What can hang from each mark
deze: ramuk
dezi: keta ramuk
bamu: deze dezi megok
keta: deze kiduma
megok: keta ramuk
petu: bamu ramuk

Every row comes from one small tree of marks. Brackets hold a mark, then the marks that hang from it, in alphabetical order. Every link used is in the known rows. Which tree was each row made from?
Known rows
(bamu (deze ramuk) (dezi (keta kiduma)) megok): [-23.6 -33.8   5.2   9.0  36.3 -23.9  46.0  -7.5  -5.1  28.4  12.1 -12.9
  22.0  14.9 -24.6  15.2]
(bamu (megok keta ramuk)): [ 18.2  -2.6  -9.4 -12.0  -6.9  24.7 -26.2  11.8  26.7 -33.0 -17.2 -12.7
 -31.2 -16.1   9.0  -1.8]
(bamu (megok keta)): [  7.1 -18.3  -5.2  -4.6  -8.1   2.5 -15.6   7.6  11.6 -28.3  -8.6   0.9
 -18.9 -15.4  10.2  -7.1]
(megok keta ramuk): [ 27.4  20.0  -2.6  -0.2   3.1  32.1 -16.3  17.4  24.7 -28.7 -10.5   3.6
 -43.5  -9.6   3.4 -22.1]
(bamu (deze ramuk) dezi): [ -2.4   6.5  10.8  10.1  24.9 -11.1  18.0 -25.5   6.8   8.2  16.2  -5.1
  -0.8 -18.0  -9.1  -6.1]
(megok ramuk): [ 30.1   8.5   6.1   0.2 -13.8  22.9   0.2   7.4  19.7 -28.7 -12.5  10.1
 -30.0   0.8  -1.0 -17.8]
(petu (bamu dezi megok)): [  2.0   2.3  -9.4 -14.7 -27.6 -16.8 -24.4  -8.6 -13.5 -10.1  -6.1  23.5
   6.6  -7.8  19.3  12.3]
(megok (keta (deze ramuk))): [  0.0  -1.1  15.8   4.9  16.4  11.0  19.5   5.1  16.7  -6.9 -10.4  -7.8
 -29.7 -20.1 -18.0 -22.8]
(bamu (dezi (keta kiduma) ramuk)): [-25.0 -18.0 -14.2  22.9  30.8  -9.5  62.2  36.0   9.1  35.4  24.3  18.8
  10.3  39.5 -30.3 -34.7]
(bamu (deze ramuk) dezi (megok (keta kiduma))): [-19.6 -21.4   8.4   1.0  40.9 -23.2  13.7  -5.7   9.6  23.1  13.8 -16.8
   8.9 -15.4  -9.0  10.9]
(petu (bamu deze (dezi keta) megok)): [ -4.1  -2.1 -16.6  -4.4  -9.2  -7.8 -15.1 -18.4 -34.5   0.5   0.7  -0.9
  26.6  14.6  10.6  22.9]
(petu (bamu dezi (megok (keta deze) ramuk))): [  3.1  19.5 -12.7 -27.1 -10.4   8.0 -37.1   6.2  -3.5  -6.5 -21.5  -9.3
  -1.8 -14.1  15.7   6.9]
(petu bamu): [ 26.0  16.7   7.0   1.5 -36.4   8.4 -14.8  -0.7 -13.2 -21.6 -12.5  35.4
 -16.1   5.4  13.2  -8.1]
(petu bamu ramuk): [ 33.1  49.8  12.5   5.1 -51.3  22.3 -30.1  16.7   4.1 -20.3  -0.5  25.3
 -17.2   8.5  19.6  -0.7]
(keta kiduma): [ 12.2 -20.2  26.6  13.7 -10.1 -10.4  36.1  15.6   1.7  -3.1   0.4  36.3
  -6.1  21.6  -6.7 -22.4]
(megok (keta deze) ramuk): [ 15.4   8.4   9.5  -4.4  -0.5  29.5  -3.1  16.5  12.4 -20.2 -17.5  -9.3
 -28.6  -3.2  -3.2 -26.4]
(petu (bamu deze (dezi (keta kiduma)) megok) ramuk): [ -2.9  18.2   0.2   3.7 -16.5  -6.7  -6.2  13.8 -21.1  23.5  14.6   1.5
  36.4  38.2   8.5  28.7]

Write each row's tree
[ 10.6  12.4 -19.2  -9.9  -9.5  11.4 -26.5 -10.9 -20.3  -5.2  -4.6 -12.3
  14.3  16.3   9.7  27.2]  (petu (bamu deze (dezi keta) (megok ramuk)))
[ -1.9   4.6   1.0  -7.6  -7.1 -14.0 -18.2 -32.9  -8.8   3.6   3.0  -8.2
  13.3 -21.5   9.0  29.3]  (petu (bamu (deze ramuk) dezi megok))
[  7.8  29.7   7.6   2.4   2.6  -5.5  -8.2 -27.8  -8.5   8.7   9.7   6.1
   1.6 -15.3   4.5   7.1]  (petu (bamu (deze ramuk) dezi))
[-20.6  -4.9   8.8 -15.2  11.8 -21.3   8.9  11.1  -3.6  26.6 -11.0   0.8
   8.8  -9.1  -5.2   8.7]  (petu (bamu dezi (megok (keta (deze ramuk) kiduma))))
[-14.0 -18.9   4.9 -14.6  18.3  -9.4  12.2  22.8   9.1  10.6 -12.0  -7.5
   9.2   1.0  -3.8  -6.8]  (bamu dezi (megok (keta deze kiduma) ramuk))
[  3.4  -4.7   2.1 -14.8 -32.2   4.6 -26.5   1.0 -17.4 -18.5 -24.9   2.0
  -2.6  -6.6  14.3   5.1]  (petu (bamu (megok (keta deze))))
[ 10.4  52.9  -6.5  10.8 -13.9  13.6 -19.3   4.7 -19.3   9.7  18.2   5.2
  13.0  25.4  12.2   9.1]  (petu (bamu deze (dezi keta)) ramuk)
[-28.0 -29.7  -6.0  -2.1  25.0 -16.8  43.1  -0.7   1.6  10.3  -9.6 -17.1
   6.6  -0.8 -30.1   0.9]  (bamu (dezi (keta (deze ramuk))) megok)
[-25.4 -17.1 -28.3   0.8  19.4  -3.7  -4.2  16.1  24.8   5.0  17.5  -9.1
  -4.4 -19.2   0.3 -19.3]  (bamu (dezi ramuk) (megok keta))
[ -8.6 -28.0  24.8  14.9  19.8  -2.0  74.1  19.1   0.7  18.1 -10.3   6.6
  -5.7  32.4 -43.1 -19.7]  (dezi (keta (deze ramuk) kiduma))
[-10.0 -28.7  -3.9  27.0  10.8   8.7  58.2  37.3  10.0  14.8  11.4  14.8
  -2.9  47.6 -31.0 -33.5]  (dezi (keta kiduma) ramuk)
[ 21.4  19.9  18.2   7.5 -18.6  13.0  -9.3 -26.7  -7.8  -9.9  -2.1   3.4
 -12.6  -7.9   2.0  10.7]  (petu (bamu (deze ramuk)))
[-14.8  -6.9  -6.6  19.6  13.2  -4.8  17.3 -12.0   5.2  14.2  31.4  -3.7
  16.3   1.8  -5.7 -23.1]  (bamu deze (dezi ramuk))
[-22.8  -7.5 -12.1   3.7   5.2 -11.3 -13.1   5.1  -6.2  30.9  22.1  -7.3
  28.3   8.5   9.5   6.1]  (petu (bamu deze (dezi ramuk) (megok (keta kiduma))))
[  1.5 -27.4  12.8   4.4  -6.2  -2.4   4.6 -29.8  11.0 -17.3  -2.0 -20.0
  -2.5 -18.0  -6.7  15.8]  (bamu (deze ramuk) megok)
[ -1.8  12.8 -12.5 -11.4  -7.2  -7.5 -45.4 -20.8 -22.9  -4.2   4.8  -1.5
  12.4 -14.8  29.1  17.5]  (petu (bamu deze dezi (megok keta)))
[ -3.3  16.4 -10.0 -10.1  11.0  -5.1 -34.8 -23.8  -3.9   5.4   2.5 -16.4
  -0.7 -31.9  13.9  23.9]  (petu (bamu (deze ramuk) dezi (megok keta)))
[  4.7 -10.3  -4.3  -8.5  -1.2  -3.3 -15.3 -20.7   4.7 -12.9   0.2 -18.0
  11.3  -9.4   9.5  14.2]  (bamu deze dezi (megok ramuk))
